Every row comes from one small tree of marks. Brackets hold a mark, then the marks that hang from it, in the order of their numbers. Every link used is in the known rows. Which tree was each row made from?
Known rows:
{K898 {K903 K65}}: [-15 21 14 -3 1 2 20 -10 -13 20 -3 2 11 -12 -16 -8 -3 -13 -12 -23 23 18 2 5 6 13 -23 -13 -2 18 -12 26 -27 -1 4 -5 -17 -10 13 -2 4 30 -15 3 -5 16 0 2 5 -8 -8 29 3 -6 14 13 -12 -19 -17 8 11 -15 -19 -21 7 -16 4 -9]
{K790 K903}: [4 28 20 -4 1 -14 10 -4 -9 8 -6 1 16 -23 -7 -5 -13 0 -7 -27 16 3 4 1 7 8 -21 -9 -1 8 -12 6 -12 -15 17 -1 -18 -16 -8 -1 1 -3 -2 3 -9 -9 0 7 0 -19 1 22 9 -14 26 -5 -1 -11 -17 3 3 -20 -7 -19 -7 -4 3 -6]
{K65 {K898 K903}}: [1 18 24 3 -13 -6 20 -14 -9 8 6 0 25 -7 -16 4 1 -1 -2 -33 20 19 2 4 17 4 -21 -10 -3 12 -19 20 -17 -28 11 -8 -16 -17 6 14 -2 24 -17 -4 -1 17 7 20 -6 -12 -21 41 -5 5 19 9 -1 -24 -13 -1 0 -17 -24 -24 0 -8 2 -16]
{K776 {K790 K864} K898 K903}: [2 22 4 6 8 -1 17 -8 4 9 -9 -39 17 -6 -37 5 20 -2 -5 -46 29 6 -1 -12 24 -3 -44 -7 12 6 -7 14 -21 -8 -18 -8 -19 -16 -1 -1 5 26 -11 -15 -16 19 1 15 21 -7 -6 40 10 -22 28 26 -4 -37 13 -7 6 -14 -18 -20 -23 -5 0 -16]
{K903 {K65 {K776 {K790 K864}} K898}}: [14 27 0 9 19 -18 25 5 3 17 7 -4 5 -24 -41 -20 4 -9 -6 -30 3 18 25 0 15 -10 -33 -22 -16 -6 -5 32 -32 -19 -2 -44 1 -40 -1 1 17 28 -22 7 10 9 7 23 21 -27 -27 55 -23 -15 4 19 0 -19 -12 -12 4 -20 -10 -32 -3 -20 8 -42]
{K898 {K790 {K903 K65}}}: [-4 21 22 -5 19 -16 14 1 -3 11 -8 0 7 -30 -12 -20 -9 -12 -24 -20 22 0 15 8 1 7 -23 -6 -2 12 -19 17 -7 -6 3 -6 -9 -29 -4 -6 22 16 4 16 2 8 7 13 15 -22 -11 42 11 -25 17 20 4 -17 -21 9 19 0 -12 -17 14 -18 -4 -15]
{K790 K864}: [12 22 8 -4 -1 1 2 2 -11 9 -1 -6 13 -13 -10 -6 -3 -12 -6 -35 4 -2 -3 -2 6 10 -23 -8 -11 8 -4 4 -34 -13 0 -15 -25 -22 0 -6 4 11 -1 -5 -15 0 4 12 -4 -15 5 15 2 -15 33 0 1 -23 -14 -10 -6 -10 -18 -36 -6 -9 -4 -20]
{K790 K864 {K903 {K65 K776}}}: [3 29 13 -2 17 -12 11 16 -1 13 -3 2 -1 -38 -16 -18 -4 -9 -16 -20 -4 10 15 -5 2 12 -40 -35 -11 -1 0 15 -22 -2 13 -36 5 -31 -6 -18 15 20 -10 14 4 2 0 6 15 -28 0 34 -13 -16 11 -11 -1 -23 -34 -6 8 -27 -10 -32 14 -18 -1 -31]
{K776 K790 K903}: [-2 32 8 3 4 -5 17 -8 -10 16 -13 -20 15 2 -36 4 4 6 -12 -42 21 8 1 1 6 -3 -32 2 1 2 -16 16 -21 -22 -12 7 -17 -10 -1 5 5 13 -2 -10 -18 6 0 19 19 6 -19 37 11 -19 20 18 -6 -24 5 7 3 -13 -17 -12 -7 -5 13 -13]
{K864 K65 K903}: [-12 23 9 13 -3 -16 -4 -19 -29 8 -7 14 9 -10 1 -13 -13 8 -13 -16 16 6 8 18 11 0 -18 22 -8 22 -15 11 -32 -14 8 9 -16 -17 2 6 -12 -4 -9 11 -10 -8 5 5 -6 1 -12 28 5 -15 10 -9 -9 -12 -19 7 -10 -14 -14 -20 -3 0 -6 -2]
{K65 {K790 K864} {K898 K903}}: [-3 15 22 1 -12 -6 20 -19 -4 3 16 -15 14 -13 -19 -1 5 4 1 -45 6 10 20 -10 13 -2 -33 -9 -13 -5 -10 1 -37 -28 14 -35 -18 -29 7 7 8 31 -13 -20 -8 16 5 15 3 -32 -9 55 -14 8 28 8 -3 -27 -14 -27 5 -15 -15 -42 -1 -12 15 -17]
{K903 {K65 K790 K898}}: [-1 14 1 -4 11 -22 25 -13 -13 18 7 4 14 -15 -10 -21 6 8 0 -29 -2 21 20 8 1 -15 -6 -12 -23 -4 0 14 -34 -11 28 -27 -20 -17 9 7 6 11 -6 5 -12 15 3 20 6 -27 -17 38 -10 -1 8 34 -8 -14 -9 -16 19 -16 5 -22 2 -10 21 -25]
{K864 K776 K903}: [-2 19 19 11 -5 -20 1 -18 -24 -11 -4 9 2 -10 -4 -11 -5 5 -11 -6 15 1 -10 24 11 6 -22 22 -8 22 -9 17 -31 -20 8 -8 -10 -26 -3 6 -13 -9 -14 3 -11 -7 -1 5 -3 -1 -13 14 -4 -18 0 -13 -9 -13 -20 10 -19 -1 -8 -16 -8 7 14 -4]
{K864 K65 K776 K903}: [-13 14 12 10 -8 -25 -5 -18 -30 -12 -14 12 -1 -16 0 -21 -7 13 -21 0 27 8 2 26 16 -4 -31 30 -6 24 -15 13 -31 -21 8 3 -8 -27 3 -1 -21 -12 -14 2 -9 -10 9 -3 -12 15 -14 25 -10 -17 -2 -15 -11 -9 -23 6 -15 -11 -11 -12 -2 7 10 -1]
{K864 K776 {K898 {K790 {K903 K65}}}}: [10 11 36 0 19 -33 21 -10 -9 -11 -3 7 -5 -39 -4 -24 -14 -9 -33 1 28 2 14 19 2 -11 -37 10 6 22 -15 18 -8 -28 3 -19 -5 -51 -4 -18 13 -9 -12 17 11 -5 1 3 4 -11 -20 42 -4 -19 -11 8 -18 -8 -26 1 6 -2 -15 -9 20 -10 19 -10]
{K65 {K790 {K864 K898}}}: [7 13 16 -3 1 -8 20 -16 -15 2 9 -7 -4 -19 -1 -7 -8 -5 -1 -30 -7 -6 20 -4 7 -12 -26 1 -16 -6 8 -6 -38 -28 13 -34 -26 -35 5 -4 7 -7 -1 -10 -8 -9 -5 3 -4 -23 -2 34 -12 -8 29 10 -14 -19 -5 -27 -7 -6 -10 -38 -9 -3 20 -21]
{K903 K65}: [1 23 2 -4 9 -5 15 0 -16 17 -4 8 10 -14 -11 -19 1 -12 -7 -18 13 13 3 15 0 5 -8 -14 -10 15 -5 25 -27 1 8 -4 -23 -14 11 -5 -2 10 -5 10 -12 10 -4 9 4 -6 -6 18 4 -17 17 19 -7 -17 -16 11 11 -14 -10 -10 2 -13 7 -16]
{K776 K65}: [11 29 4 -12 6 -5 17 2 -15 21 -15 -1 0 -10 -16 3 -3 0 -8 -21 16 5 2 4 0 15 -18 -6 -9 7 -20 15 -17 -6 2 -1 -13 -21 7 -3 8 4 -9 9 -19 -3 0 18 0 -13 7 28 -5 -16 29 8 -13 -17 -11 3 0 -7 -8 -14 -18 2 0 -17]
{K898 {K790 K864} K903}: [-7 20 23 -1 -1 9 13 -10 1 10 1 -11 8 -5 -24 0 0 -20 -16 -39 23 0 10 5 13 15 -30 6 8 9 -27 8 -25 -26 -13 -17 -19 -32 5 5 15 24 -4 -12 -5 10 8 17 4 -16 -10 48 8 -16 34 4 2 -34 -17 -1 0 3 -30 -36 6 -18 -8 -15]
{K790 {K864 K65 {K776 K898}} K903}: [3 12 19 2 -8 -28 -1 -8 -4 -13 -11 -16 13 -45 -2 -17 5 15 -20 -6 37 11 4 -6 32 -4 -54 7 17 17 -4 5 -13 -11 6 -13 -11 -23 -1 -16 -16 8 -11 -1 0 5 4 -11 -2 -4 5 27 0 -12 14 -14 -3 -22 -21 -17 -5 -21 -14 -24 -5 -5 1 -10]
{K898 K790 {K903 K65}}: [-16 12 21 4 10 3 19 -11 -5 22 -6 6 11 -6 -26 -8 1 -20 -23 -27 28 17 16 14 8 7 -24 6 -3 16 -25 24 -18 -9 -14 -6 -12 -27 8 4 20 28 -9 1 -7 20 4 20 11 -7 -16 44 10 -13 19 24 -7 -27 -18 16 16 3 -23 -25 19 -22 5 -11]
{K903 {K65 K776 {K898 {K790 K864}}}}: [10 14 5 0 18 -19 26 8 6 16 -1 6 0 -21 -31 -21 7 -14 -15 -27 3 16 18 16 10 0 -24 -16 -18 -5 -15 28 -24 -26 -3 -40 2 -47 -5 1 19 34 -17 15 5 16 13 35 4 -27 -25 56 -23 -13 -1 26 6 -34 -26 -9 10 -4 -22 -30 13 -21 -1 -47]
{K864 K65 K898}: [5 14 10 9 -7 -11 21 -12 -23 5 1 14 2 -14 7 -17 -10 4 -15 -14 21 10 8 12 6 -18 -25 9 -11 22 -15 8 -17 -31 12 3 -23 -27 7 1 -16 -14 -10 5 7 -4 -1 -10 -13 7 -12 31 -4 -7 12 -1 -14 -12 -15 -7 -9 -11 -23 -14 6 1 3 -8]
{K903 {K65 K776 K790}}: [-4 18 -1 -1 17 -17 28 -2 -14 23 0 12 -3 -21 -29 -21 7 0 -7 -22 -7 26 26 9 -4 -1 -13 -12 -25 -4 -2 22 -40 -9 16 -34 -5 -14 10 3 12 6 -10 6 -14 12 10 15 9 -18 -9 34 -20 -8 10 16 -11 -18 -9 -11 15 -13 5 -16 5 -4 21 -28]

Write each row's tree:
[11 18 16 3 14 -22 15 0 -2 11 4 4 19 -32 -6 -18 -6 4 -9 -15 12 12 12 0 11 0 -20 -21 -6 5 -7 16 -14 -8 24 -15 -12 -25 -11 -3 1 14 -11 14 1 11 0 20 6 -27 -9 37 0 -7 6 11 -4 -9 -21 -2 17 -29 -10 -20 7 -21 5 -20] -> {K790 {K903 {K65 K898}}}
[-4 19 5 1 -3 -11 29 -7 -6 13 -14 -7 16 -8 -41 -3 21 17 -1 -40 14 34 9 -7 22 -1 -14 0 -6 -2 -8 18 -29 -10 5 -18 -3 3 -1 23 6 23 -13 -14 -17 31 11 20 12 1 -21 40 -10 -9 17 19 -17 -38 10 -11 3 -13 -15 -10 -16 1 15 -24] -> {K65 {K776 K898 K903} K790}
[4 21 -2 7 2 -15 12 0 -6 7 -10 1 6 -24 -20 -17 15 5 -11 -22 21 26 6 -1 25 0 -35 -5 -7 13 -3 12 -27 -10 0 -18 -7 -16 5 -6 -9 24 -15 2 -3 10 16 4 0 -5 -8 34 -12 -13 23 -5 0 -36 -15 -10 -11 -16 -20 -22 -5 -3 -12 -28] -> {K790 {K864 {K65 {K776 K898}}}}
[-5 28 4 -9 14 -11 0 -6 -21 14 -1 -9 -9 -10 -9 -3 -1 -1 -3 -24 -10 -12 12 -2 -1 6 -30 7 -14 -10 -10 5 -40 -7 11 -29 -17 -32 5 -3 22 1 -14 -8 -20 -12 -4 14 7 -21 15 37 -19 -17 28 3 -13 -17 -4 -17 -6 -15 -2 -42 -27 1 2 -21] -> {K776 {K65 {K790 {K864 K903}}}}
[0 14 17 -2 12 -4 20 -9 -17 16 4 -15 -8 -19 -16 -11 7 -2 -16 -29 0 9 18 -8 10 -10 -34 -13 -6 -4 7 8 -41 -20 6 -35 -25 -32 5 -17 2 5 -13 -13 -10 10 -16 -4 10 -8 -7 42 -15 -14 3 19 -20 -17 -4 -23 9 -21 -21 -33 0 -17 19 -15] -> {K776 {K903 {K65 {K790 {K864 K898}}}}}
[3 14 26 -14 4 -30 15 -4 -18 2 -13 -5 -1 -30 -11 -3 -2 21 -8 -14 16 6 16 -4 7 2 -38 4 1 -6 -17 2 -16 -13 17 -26 -7 -36 7 -12 13 -4 -9 2 -16 2 2 8 2 -16 13 37 -20 -12 18 -6 -27 -9 -9 -16 2 -14 8 -19 -12 8 32 -9] -> {K864 {K776 {K65 {K790 K903}}}}
[3 31 12 -1 13 -20 18 9 -3 17 -6 13 2 -34 -20 -19 -6 -5 -18 -10 3 20 11 3 6 6 -24 -24 -10 8 -5 22 -18 -4 16 -21 2 -20 0 -8 12 17 -12 19 1 8 7 10 9 -22 -8 32 -11 -15 8 -4 -6 -14 -27 1 12 -22 -8 -15 8 -11 2 -28] -> {K790 {K903 {K65 K776}}}
[0 25 20 5 6 -11 16 -19 -16 -2 1 8 -5 -4 -6 -13 -9 -12 -24 -12 13 -14 2 24 7 -2 -11 31 -14 16 -25 20 -21 -38 2 -6 -8 -40 -6 8 7 -6 -9 8 0 -14 4 17 -2 -3 -26 39 4 -19 11 7 -10 -17 -12 6 -15 12 -25 -21 -2 1 2 -13] -> {K864 {K898 K790} K903}
[2 25 19 -6 4 -11 11 -8 -5 2 14 -18 12 -33 -7 -7 -9 3 0 -37 -5 -6 22 -14 9 1 -36 -8 -2 -7 0 -11 -28 -16 25 -31 -23 -25 -5 -12 13 4 4 -8 -15 -6 -5 3 11 -34 14 35 2 -14 33 -7 1 -17 -6 -23 4 -20 -3 -42 -6 -10 8 -18] -> {K65 {K790 K864 K903}}
[-1 14 9 1 18 -26 15 -9 -13 -6 -28 1 2 -7 -16 -4 11 0 -24 -7 38 2 -12 23 18 7 -22 35 4 18 -29 23 -10 -5 -12 -10 3 -33 5 3 15 13 -22 12 -10 2 11 28 2 -1 -12 40 -6 -23 5 15 -21 -28 -5 9 -12 9 -12 -13 -22 7 3 -10] -> {K864 {K776 K65 {K898 K790}} K903}
[-10 22 19 2 17 5 20 1 -1 20 -2 -2 -2 -21 -38 -11 5 -23 -27 -26 10 15 22 5 12 13 -37 -13 -1 6 -26 24 -26 -15 -21 -39 7 -37 5 -3 31 39 -15 4 1 21 12 16 9 -17 -18 55 -15 -18 12 8 -4 -39 -25 0 12 -3 -27 -35 15 -23 -1 -33] -> {K898 {K790 K864} {K903 {K65 K776}}}
[9 28 15 -7 21 -7 14 -16 -23 6 3 -7 -16 -20 -6 -10 -6 -3 -14 -13 -13 -16 16 -1 2 -2 -31 13 -19 1 -7 1 -41 -17 15 -36 -19 -49 0 -8 20 -11 -15 1 -8 -16 -13 4 -1 -22 4 45 -25 -10 16 -6 -24 -14 -10 -25 -20 -14 -7 -44 -28 4 17 -17] -> {K776 {K65 {K790 {K864 K898 K903}}}}
[-19 18 11 12 -2 -22 2 -21 -32 9 4 8 -2 -12 -5 -16 -4 18 -14 -21 8 7 19 17 13 -6 -12 24 -17 7 -13 2 -43 -19 17 -2 -21 -17 4 4 -7 -12 -8 -3 -15 -11 -2 0 1 -1 -12 39 1 -15 18 -5 -9 -17 -13 -4 0 -16 3 -24 -8 3 12 -9] -> {K864 {K65 K790} K903}
[7 23 15 13 4 -27 12 -4 4 3 7 -15 13 -31 -9 -8 -4 12 -14 -30 17 -1 26 -11 20 -17 -44 -2 5 1 -12 -2 -13 -29 7 -16 -15 -43 -9 -14 -2 9 -13 5 7 -6 3 10 8 -25 -10 62 -2 -12 20 0 8 -19 -16 -17 6 -30 -14 -34 4 -13 2 -17] -> {K776 {K790 {K864 {K65 K898}} K903}}
[17 17 12 -7 9 -30 30 2 -6 5 -22 -18 5 -2 -38 11 7 22 -9 -22 33 14 5 8 17 -11 -44 0 7 -5 -25 26 -11 -27 -12 -7 -6 -39 6 4 5 11 -29 -2 -10 12 7 27 9 4 -21 59 -27 -13 -2 21 -20 -17 0 -5 4 -20 -9 -10 -16 3 24 -18] -> {K864 {K776 {K65 K898} K790 K903}}
[11 18 18 9 -7 -7 7 -4 -21 4 0 -4 -7 -26 1 -16 -9 1 -15 -18 14 4 11 0 12 -12 -35 5 -9 18 -3 2 -34 -31 3 -8 -27 -42 2 -15 -12 -3 -8 3 4 -8 -9 -12 -9 0 -5 33 -7 -9 21 -8 -11 -16 -25 -15 -11 -11 -25 -27 2 -9 -2 -13] -> {K790 {K864 K65 K898}}
[10 16 9 13 -6 -15 9 -4 -14 6 5 0 10 -14 -8 -14 -2 11 -8 -29 14 15 14 0 21 -4 -31 -3 -12 8 -13 1 -31 -26 12 -10 -23 -34 1 -6 -11 14 -11 -4 -4 2 3 6 -8 -10 -10 41 -7 -7 22 4 4 -27 -19 -19 -5 -25 -18 -29 1 -15 -9 -24] -> {K790 {K864 {K65 K898}}}
[10 29 11 7 21 -32 29 -4 4 10 1 -9 21 -29 -21 -21 -5 3 -13 -25 17 1 20 4 8 -9 -31 -17 -3 2 -9 21 -9 -16 10 -14 -6 -26 -7 -5 10 7 -12 19 8 1 -1 20 21 -34 -19 49 2 -15 9 23 -3 -9 -9 1 21 -25 2 -13 5 -18 8 -24] -> {K776 {K790 {K903 {K65 K898}}}}
[14 15 41 5 4 -28 23 -11 -6 -16 -4 1 3 -31 1 -16 -20 0 -26 -5 29 -7 6 15 4 -4 -34 21 10 14 -18 11 -4 -41 -1 -15 -1 -49 -6 -10 5 -17 -8 7 7 -9 0 7 -6 -13 -22 43 -5 -21 5 -2 -14 -6 -22 2 -8 2 -23 -14 8 0 16 -4] -> {K864 K776 {K898 {K790 K903}}}
[2 13 -3 5 19 -13 30 6 3 18 -12 7 5 -18 -32 -20 16 -10 -17 -16 20 24 8 21 14 0 -15 -5 -7 17 -12 34 -11 -3 -12 -23 2 -15 5 5 18 28 -15 14 -4 25 15 26 10 -8 -25 44 0 -20 11 31 -7 -38 -5 6 7 6 -17 -9 4 -13 -1 -23] -> {K903 {K65 {K776 {K898 K790}}}}
[-20 20 6 5 15 -18 7 -20 -25 13 3 15 -2 -13 -11 -22 3 2 -10 -15 -3 5 20 15 0 3 -9 7 -20 5 -2 17 -43 -4 18 -20 -17 -13 2 5 10 1 -6 2 -20 2 -6 7 10 -14 -6 32 -1 -13 4 14 -14 -10 -9 2 11 -13 5 -17 -4 -2 11 -17] -> {K864 {K903 {K65 K790}}}
[6 7 9 3 17 -21 26 -1 -1 14 1 11 10 -10 -16 -18 4 -5 -12 -23 15 11 12 21 5 0 -7 -5 -10 6 -22 26 -15 -20 3 -15 -17 -36 -2 6 14 23 -9 14 -3 16 7 30 6 -20 -28 49 0 -10 7 43 3 -24 -14 4 18 -2 -17 -20 16 -23 0 -30] -> {K903 {K65 {K898 K790}}}
[-1 21 4 22 0 -21 27 -3 -6 16 -14 1 12 -7 -40 -4 10 23 -18 -31 23 31 11 14 25 -18 -35 1 -7 0 -26 21 -19 -34 -7 -2 -1 -31 2 13 -4 16 -26 -2 -1 13 11 24 11 9 -45 63 -17 -13 0 9 -7 -25 -6 -6 3 -27 -20 -11 3 -3 7 -28] -> {K864 {K65 {K776 K790 K903} K898}}
[-9 32 3 23 17 -26 9 -14 -20 6 -12 9 1 -7 -26 -15 -6 8 -23 -14 16 10 15 20 15 -13 -30 16 -17 12 -20 22 -28 -24 -9 -6 4 -26 1 12 3 -13 -21 10 1 -15 10 12 11 6 -24 47 -13 -17 3 -8 -4 -21 -15 13 -9 -11 -6 -18 0 6 5 -17] -> {K864 {K65 {K776 K790}} K903}
[-8 5 29 19 -1 -33 9 -23 -26 -22 -12 14 -10 -16 6 -22 -10 7 -31 9 34 1 5 35 13 -21 -33 49 -5 29 -29 12 -20 -41 -4 -1 -3 -57 2 0 -10 -19 -17 8 8 -12 3 3 -13 8 -24 47 -11 -21 -11 -8 -16 -10 -22 6 -13 9 -24 -15 13 3 12 -4] -> {K864 K65 K776 {K898 K790} K903}
[-3 20 19 8 -3 -28 16 -17 -5 4 8 2 17 -32 -1 -17 -7 26 -7 -23 14 18 30 -3 16 -19 -23 -2 -7 -1 -10 -5 -14 -28 34 -8 -20 -22 -3 2 -10 -2 -5 1 -5 6 4 4 -1 -17 -14 57 -5 0 21 -1 -1 -11 -9 -16 16 -34 -6 -22 8 -3 10 -13] -> {K864 {K65 {K790 K903} K898}}
[-17 15 13 2 16 -4 24 -12 3 15 -9 -4 22 -10 -25 -13 13 -13 -19 -24 39 17 6 6 14 6 -20 3 5 23 -24 28 -13 -1 -13 -9 -8 -9 10 9 21 36 -16 4 -3 31 9 21 11 -9 -19 43 15 -18 17 40 -5 -37 -7 7 18 6 -23 -10 6 -19 -4 -12] -> {K776 {K898 K790 {K903 K65}}}
[-8 24 16 8 13 -5 -1 -7 -16 -2 0 -10 2 -2 -14 -8 -10 -15 -23 -28 6 -12 0 15 13 7 -20 18 -9 4 -19 10 -29 -20 -8 -17 -19 -39 -7 2 15 6 3 -1 -9 -6 4 24 0 -17 -12 35 10 -34 20 2 3 -27 -21 1 -13 9 -23 -42 -6 -11 -5 -18] -> {K898 {K790 {K864 K903}}}
[5 19 4 6 18 -13 25 -3 -10 19 -5 -10 13 -4 -34 -3 10 6 -14 -39 18 17 11 7 6 -6 -22 -16 -1 -2 -13 32 -23 -12 -5 -5 -14 -20 3 11 7 23 -20 -1 -7 16 0 26 20 -7 -30 51 -1 -14 1 41 -8 -19 2 5 24 -25 -16 -9 2 -16 16 -29] -> {K776 K790 {K903 {K65 K898}}}
[3 17 14 -13 2 -10 30 -14 -9 25 -3 -5 10 -5 -21 7 7 9 -1 -36 15 18 20 -2 12 1 -22 -1 -11 -1 -22 16 -24 -19 14 -20 -11 -24 14 10 14 22 -23 -7 -13 15 5 24 3 -23 -9 62 -17 6 23 14 -21 -21 -4 -23 8 -17 -1 -23 -15 -5 16 -23] -> {K776 {K65 K790 {K898 K903}}}
[10 17 8 11 -5 -15 21 -1 -15 6 -8 18 -11 -22 -8 -17 -5 7 -18 -6 13 19 14 10 11 -13 -28 4 -19 13 -13 15 -21 -34 8 -10 -6 -30 7 2 -14 -6 -23 14 15 -3 7 0 -12 7 -21 41 -20 -2 7 -7 -13 -15 -19 -5 -14 -6 -26 -17 9 3 5 -23] -> {K864 {K65 K776} K898}
